Each row comes from the steps of one walk. Every step used is in the known rows, and no mark comes twice. Write the walk behind each row, first mark first.
Known rows:
N > T > F > X: [ 2.20 -1.02  1.34 -2.85  2.24  0.57  1.63 -0.87 -3.34  2.03 -2.44 -0.04
 -1.80  2.68  0.01  1.97 -0.67  2.94 -1.47 -0.66 -4.26 -1.83  2.12 -2.07
  0.23]
U > D > X > V > C: [ 1.93 -0.89 -0.29 -1.62  0.37  2.96 -1.48  3.15 -3.57  5.88  1.65  4.79
 -1.33  3.63 -0.57 -1.63  1.39 -1.18 -0.73 -1.89  2.49  1.34 -1.12 -3.53
  4.37]
C > V: [ 0.23  0.01  7.18 -3.67  4.29  1.35 -0.95  0.95 -2.42  3.77 -0.54  2.82
  0.29  1.60 -0.65  1.11  0.08  3.41  3.62 -2.49 -0.70  0.25  0.19 -1.79
  2.03]
S > C > V > X > F > T: [ 1.87 -0.03  2.77 -0.84  0.51  4.21 -1.02  2.97 -1.71  2.53  1.12  1.59
  0.02  3.17 -1.02  0.31  4.63  1.10 -1.36  1.88  0.59 -2.47  2.83 -1.25
  0.86]
F > T > N: [-0.38  0.39  3.69 -1.06  1.92  2.16  1.51 -0.51 -3.12  0.16 -3.27  3.46
  2.40  0.25 -0.92 -3.54 -1.75  4.18  0.21 -2.17 -2.20 -0.74  2.68 -2.55
 -0.49]
U > D: [-0.14 -1.48  4.69 -3.69  1.50  0.76  1.20  2.68 -2.87  5.33 -1.46  3.08
  0.61  1.29 -0.17 -2.90 -0.10  3.01  3.40 -1.89 -1.14  1.83 -0.56 -2.72
  1.36]
X > V > C > S: [-0.98  1.35  1.65 -1.28  5.17  2.00 -1.76  1.46 -2.75  3.13  0.15  5.10
 -1.36  2.60 -1.24  1.72  0.72 -0.11  1.62 -2.25 -0.80  2.15 -1.10 -3.96
  2.50]
V > X > F > T > N > J: [ 2.11 -0.31 -0.70 -2.19  2.19 -0.58  0.12 -0.05 -2.99 -0.50 -2.15  2.01
  0.64  3.38  1.68 -1.33  3.64  0.39 -1.48  0.80 -3.24 -1.49  2.70 -1.88
 -0.68]
S > C > V > X: [ 1.41  0.31  4.17 -3.80  3.50  3.71 -1.13  2.76 -1.47  3.19  0.41  2.78
  1.57  1.85 -2.04  0.97  1.80  1.99  1.44 -0.31  1.89 -2.21  2.05 -2.36
  3.36]
F > T: [ 0.09 -0.37  4.10 -1.66  3.62  1.55  1.09 -0.18 -2.88  3.02 -0.75  3.51
 -0.19  1.77  0.95 -2.14 -0.52  3.80  0.67 -1.10 -2.06 -0.44  1.50 -2.15
 -0.19]
V > C > S: [-0.81  1.87  2.05 -1.78  5.09  1.76  0.06  1.08 -2.38  2.73 -0.86  5.05
 -0.33  1.05 -0.62  1.21 -0.68  1.41  4.04 -2.65 -1.44  0.81 -0.56 -4.34
  0.52]
U > D > X: [ 2.33 -1.22  3.52 -2.43 -0.25  2.12  1.85  2.25 -3.71  6.31  0.23  4.21
  0.26  2.02  0.53 -2.61  0.70  1.85  1.73 -1.59  0.39  1.86 -0.12 -3.75
  1.85]
U > D > X > F > T > N > J: [ 2.89 -1.77  0.76 -0.10 -2.75 -0.52  0.47  1.46 -3.69  3.10 -2.36  1.74
  0.74  3.38  1.79 -3.59  3.78  0.26 -0.70 -0.08 -1.90  1.08  2.59 -2.47
 -0.29]
D > X > F > T > N > J > L: [-0.20  0.21  0.60  1.31 -0.05 -1.02  0.19 -0.75 -3.09  2.06 -0.03  2.85
  0.30  4.77 -0.05 -0.29  2.95  1.34 -0.23  0.53 -4.20 -2.64  2.78 -2.75
 -0.86]
U > D > X > F: [ 1.07 -2.08  2.60 -0.91 -2.78  1.83  1.58  2.39 -3.94  6.54  1.88  3.83
 -0.78  3.11  0.47 -1.20  3.21  0.53  0.79 -0.01 -0.35  2.43 -0.85 -3.38
  0.34]
C > S: [-0.56  1.08  5.55 -2.06  4.47  1.10  1.49  0.64 -2.88  3.58 -1.08  4.59
  0.21  0.99 -0.12  0.90  0.03  2.77  4.20 -1.95 -2.78  2.74 -0.08 -4.25
  0.00]
T > F > X: [ 1.77 -0.51  1.69 -3.61  1.50  2.27  0.90  0.18 -3.55  2.85 -1.75  1.74
 -0.26  3.66 -1.53 -0.19 -1.96  3.87  0.72 -0.79 -3.22 -1.42  1.86 -4.20
 -0.37]
S > C > V > X > F > T > N > J: [ 2.11 -0.25  1.52 -1.64  0.92  1.19 -2.35  1.97 -1.47 -0.02 -2.11  0.31
  1.99  3.12 -0.62 -0.03  4.88  0.47 -1.20  1.22 -0.55 -2.91  4.76 -1.20
  1.15]
T > N: [-1.88 -0.11  4.17 -2.75  2.38  1.11  1.05 -0.58 -3.17  1.01 -2.36  4.26
  2.92  0.01 -2.01 -1.76 -1.96  3.91  2.12 -2.98 -1.66 -0.06  1.13 -3.33
  0.75]
V > C: [-1.51 -0.24  1.18 -3.03  4.58  1.28 -0.66  0.20 -2.15  2.99  0.26  4.64
 -0.18  1.59 -0.65  0.01 -1.68  2.13  2.37 -2.32 -0.40 -1.58 -0.47 -3.25
  1.45]
J > N > T > F > X > V > C > S: [ 3.19  3.19 -1.49 -0.41  4.34  1.31  2.37  1.16 -3.37  1.48 -1.02  2.28
 -2.35  3.54 -2.57  6.25  1.03 -0.87 -1.03 -2.19 -3.08 -0.88 -0.03 -1.32
  1.65]
J > N: [-0.94  0.91  4.82 -3.10  4.65  0.17  3.75  0.34 -2.79  3.80  1.36  5.81
  1.36  1.14 -1.67  2.00 -1.02  3.12  4.02 -2.88 -1.52 -0.71 -1.05 -1.38
  1.10]
F > X > D: [-0.79 -0.22  3.21 -3.66  4.67  3.85  1.64  2.60 -3.04  3.91 -0.42  2.87
 -0.90  2.92 -0.25  0.56 -1.65  2.18 -0.47 -1.28 -2.40 -0.98  2.07 -4.31
  2.35]
J > N > T > F > X > D: [ 1.55  0.24  1.63 -3.35  4.75  1.25  5.20  1.30 -3.37  2.27 -0.97  0.29
 -2.39  3.20 -1.08  4.37 -1.20  1.27 -0.78 -1.20 -4.36 -1.79  2.03 -0.90
  1.96]
S > C > V > X > D > U: [-0.48 -0.24  2.87 -1.65  3.05  6.08 -0.43  3.09 -2.63  5.06  1.05  2.66
 -0.19  3.69  0.11  1.23  1.28  1.15 -1.83  0.54  2.16 -0.33  3.40 -1.56
  5.70]

Which walk is each row?
[-0.98 -1.60  1.87 -1.20  1.22 -1.86 -0.61 -1.02 -2.70  0.70 -2.32  1.85
  0.88  2.79  1.33 -1.14  2.15  1.91  0.00 -0.23 -4.11 -0.54  2.73 -1.87
 -0.97] : X > F > T > N > J
[-1.84 -0.58  0.72 -2.63  4.45  1.62 -2.66  0.82 -2.57  3.54  1.49  4.71
 -1.12  3.08 -1.11  0.50 -0.25  0.59 -0.01 -1.98  0.34 -0.11 -1.08 -2.66
  3.64] : X > V > C
[-1.32 -1.10  3.35 -4.44  4.46 -2.46 -0.35 -1.13 -2.48  1.31 -3.15  3.13
  2.25  1.34  0.27 -0.80 -0.75  2.79  2.92 -2.45 -2.73 -0.30  2.01 -3.02
  1.32] : T > N > J
[-0.42 -0.21  0.89 -2.25  4.30  4.38  2.03  1.09 -4.22  4.61  1.04  4.37
 -1.60  3.88  2.26  0.03 -0.02  1.20 -2.05  0.15 -0.17  1.25  1.36 -2.46
  3.94] : V > X > D > U
[ 3.68  0.91  3.25 -1.61  2.15  3.45 -0.36  2.22 -2.90  1.97  0.45  1.66
 -1.42  3.65  0.64  0.46  4.30  1.17 -0.98  0.59 -1.23 -1.07  0.93 -0.70
  0.04] : C > V > X > F > T
[ 0.25  0.88 -1.12 -2.10  3.69  3.55 -2.13  1.75 -2.70  3.30  0.78  4.51
 -0.67  3.83 -1.95  1.32 -0.36  0.78 -1.92 -2.11  0.08 -2.79 -0.18 -3.59
  3.11] : F > X > V > C
[ 1.17  0.71  3.38 -2.36  4.63  5.24  0.32  2.20 -3.93  4.56  0.37  2.76
 -1.59  4.04  1.74  1.34  0.93  1.24 -1.37 -0.61  0.68  1.16  1.46 -1.15
  4.75] : C > V > X > D > U
[ 1.35  0.75  0.05 -0.87  0.28  3.13  1.61  0.57 -3.61 -0.83 -1.33  3.08
  1.11  1.95 -0.68 -2.31  2.47  1.52 -2.20  0.16 -2.12 -1.05  1.91 -2.25
 -1.41] : V > X > F > T > N
[ 3.74  0.70  1.96 -2.38  2.61  0.25 -1.52  1.23 -2.67 -0.64 -2.72  0.43
  0.56  3.56  1.00  0.06  4.73  0.40 -0.59 -0.01 -2.29 -1.58  2.72 -0.70
  0.29] : C > V > X > F > T > N > J
[ 2.90  0.78  1.68 -2.52  3.24 -0.04  4.79 -0.50 -3.40  2.01 -1.39  1.50
 -0.68  2.35 -1.30  4.33 -0.69  2.69  0.11 -1.65 -3.94 -2.64  1.20 -0.38
  0.37] : J > N > T > F > X
[ 1.20 -0.98  1.88  1.06 -0.88  2.68  1.30 -0.56 -3.70  4.23  2.61  4.20
 -1.46  3.62  1.57 -0.44  2.62  1.26 -1.90  0.88 -1.30  0.29  1.34 -2.96
 -1.03] : D > X > F > T
[ 0.22 -0.32  2.36 -5.19  6.44  3.08  1.62  2.43 -3.14  3.01  0.81  3.12
 -1.81  3.07  0.72 -0.09 -0.12  0.43  0.33 -0.29 -1.37  0.35  1.07 -3.62
  3.27] : V > X > D
[ 1.01  2.76 -0.09 -0.77  4.11  3.97 -1.25  2.60 -2.83  2.96 -0.64  4.96
 -0.98  3.25 -1.87  2.41  0.54  0.14 -0.45 -2.28 -0.90 -0.31  0.02 -4.69
  1.95] : F > X > V > C > S
[ 1.48  0.81  2.30 -0.19 -0.95  4.81 -0.83  2.61 -2.13 -0.39 -1.47  1.41
  2.51  1.71 -2.83 -1.02  3.75  1.41 -1.89  0.80  0.37 -2.84  4.00 -1.51
  0.62] : S > C > V > X > F > T > N
[ 2.24  1.83 -1.42 -1.53  2.52  3.65 -1.62  2.04 -3.49  2.22 -1.58  2.46
 -2.08  4.72 -2.73  1.82 -0.13  0.37 -0.41 -1.19 -2.17  0.36  0.81 -5.12
  1.17] : T > F > X > V > C > S
[ 0.35 -0.58  2.82 -2.68  4.03 -1.58 -0.30 -1.37 -2.36  0.57 -4.19  2.41
  1.76  1.68  1.44 -2.58 -0.37  3.16  1.01 -1.79 -3.25 -0.96  3.44 -2.13
  0.31] : F > T > N > J
[ 2.33 -0.85  1.64  1.32 -4.68  3.08  2.21  2.02 -4.33  2.79 -1.46  2.90
  1.30  1.93 -0.31 -4.64  2.69  1.21 -1.45 -0.47 -1.01  1.37  1.89 -2.77
 -0.98] : U > D > X > F > T > N
[ 0.80 -0.22  1.39  1.67 -2.27  3.16  1.74 -0.95 -4.02  1.43  0.17  4.23
  1.00  2.09 -0.27 -1.98  1.61  1.62 -2.40 -0.34 -1.42 -0.07  2.45 -3.28
 -1.50] : D > X > F > T > N
[ 0.40  0.03  2.32 -2.42  2.85  3.05 -0.76  1.30 -3.36  3.98  0.40  4.14
 -0.27  3.80 -1.29  1.11  0.38  1.97 -1.84 -1.40 -1.09 -0.69  0.37 -3.39
  2.75] : F > X > V
[ 0.50 -1.22  1.67 -4.39  3.06  3.44  1.32  1.96 -3.61  3.20 -1.35  0.49
 -1.99  4.54 -1.14 -0.17 -2.45  2.35 -0.33 -0.16 -3.74 -0.30  2.89 -4.62
  1.29] : T > F > X > D
[ 2.72 -1.66  2.03  0.78 -3.24  2.68  1.87  2.31 -3.93  5.64  0.94  3.04
 -1.28  3.32  1.52 -3.27  3.63  0.93 -1.15  0.66 -1.02  1.70  0.63 -2.57
 -0.65] : U > D > X > F > T
[ 1.83  0.69  4.98 -5.30  6.73  3.85 -0.06  3.66 -2.77  2.82  0.23  1.69
 -1.67  3.00  0.01  1.27  0.95  0.48  1.03 -0.98 -0.36  0.52  1.13 -2.35
  4.33] : C > V > X > D
[ 3.20  1.72  2.91 -1.04  0.70  3.79  0.10  1.76 -3.31 -0.74 -1.93  1.45
  1.12  2.02 -1.08 -0.86  3.54  1.44 -1.32 -0.52 -1.25 -1.11  2.01 -0.84
 -0.38] : C > V > X > F > T > N
[ 1.53  1.71  0.48  0.15  3.37  3.35 -1.13  1.05 -3.38  4.06  2.01  6.17
 -1.84  3.63 -0.46  2.07  1.45 -1.41 -0.17 -1.89  1.07  2.25 -0.75 -4.93
  2.99] : D > X > V > C > S
[ 0.20 -1.60  0.28 -0.65  1.94  2.90  2.40 -0.65 -4.35  4.09 -1.98  0.00
 -3.27  4.43  1.99  2.34 -1.38  2.03 -4.67  0.31 -3.63  0.18  3.41 -1.33
  2.58] : N > T > F > X > D > U
[ 1.78  0.08  0.71 -1.37  1.79  2.64  1.30  0.85 -3.28  2.13  1.18  3.17
 -1.57  3.32  1.17 -0.98  3.33  1.05 -1.67  1.42 -2.04 -0.94  0.71 -1.99
 -0.97] : V > X > F > T
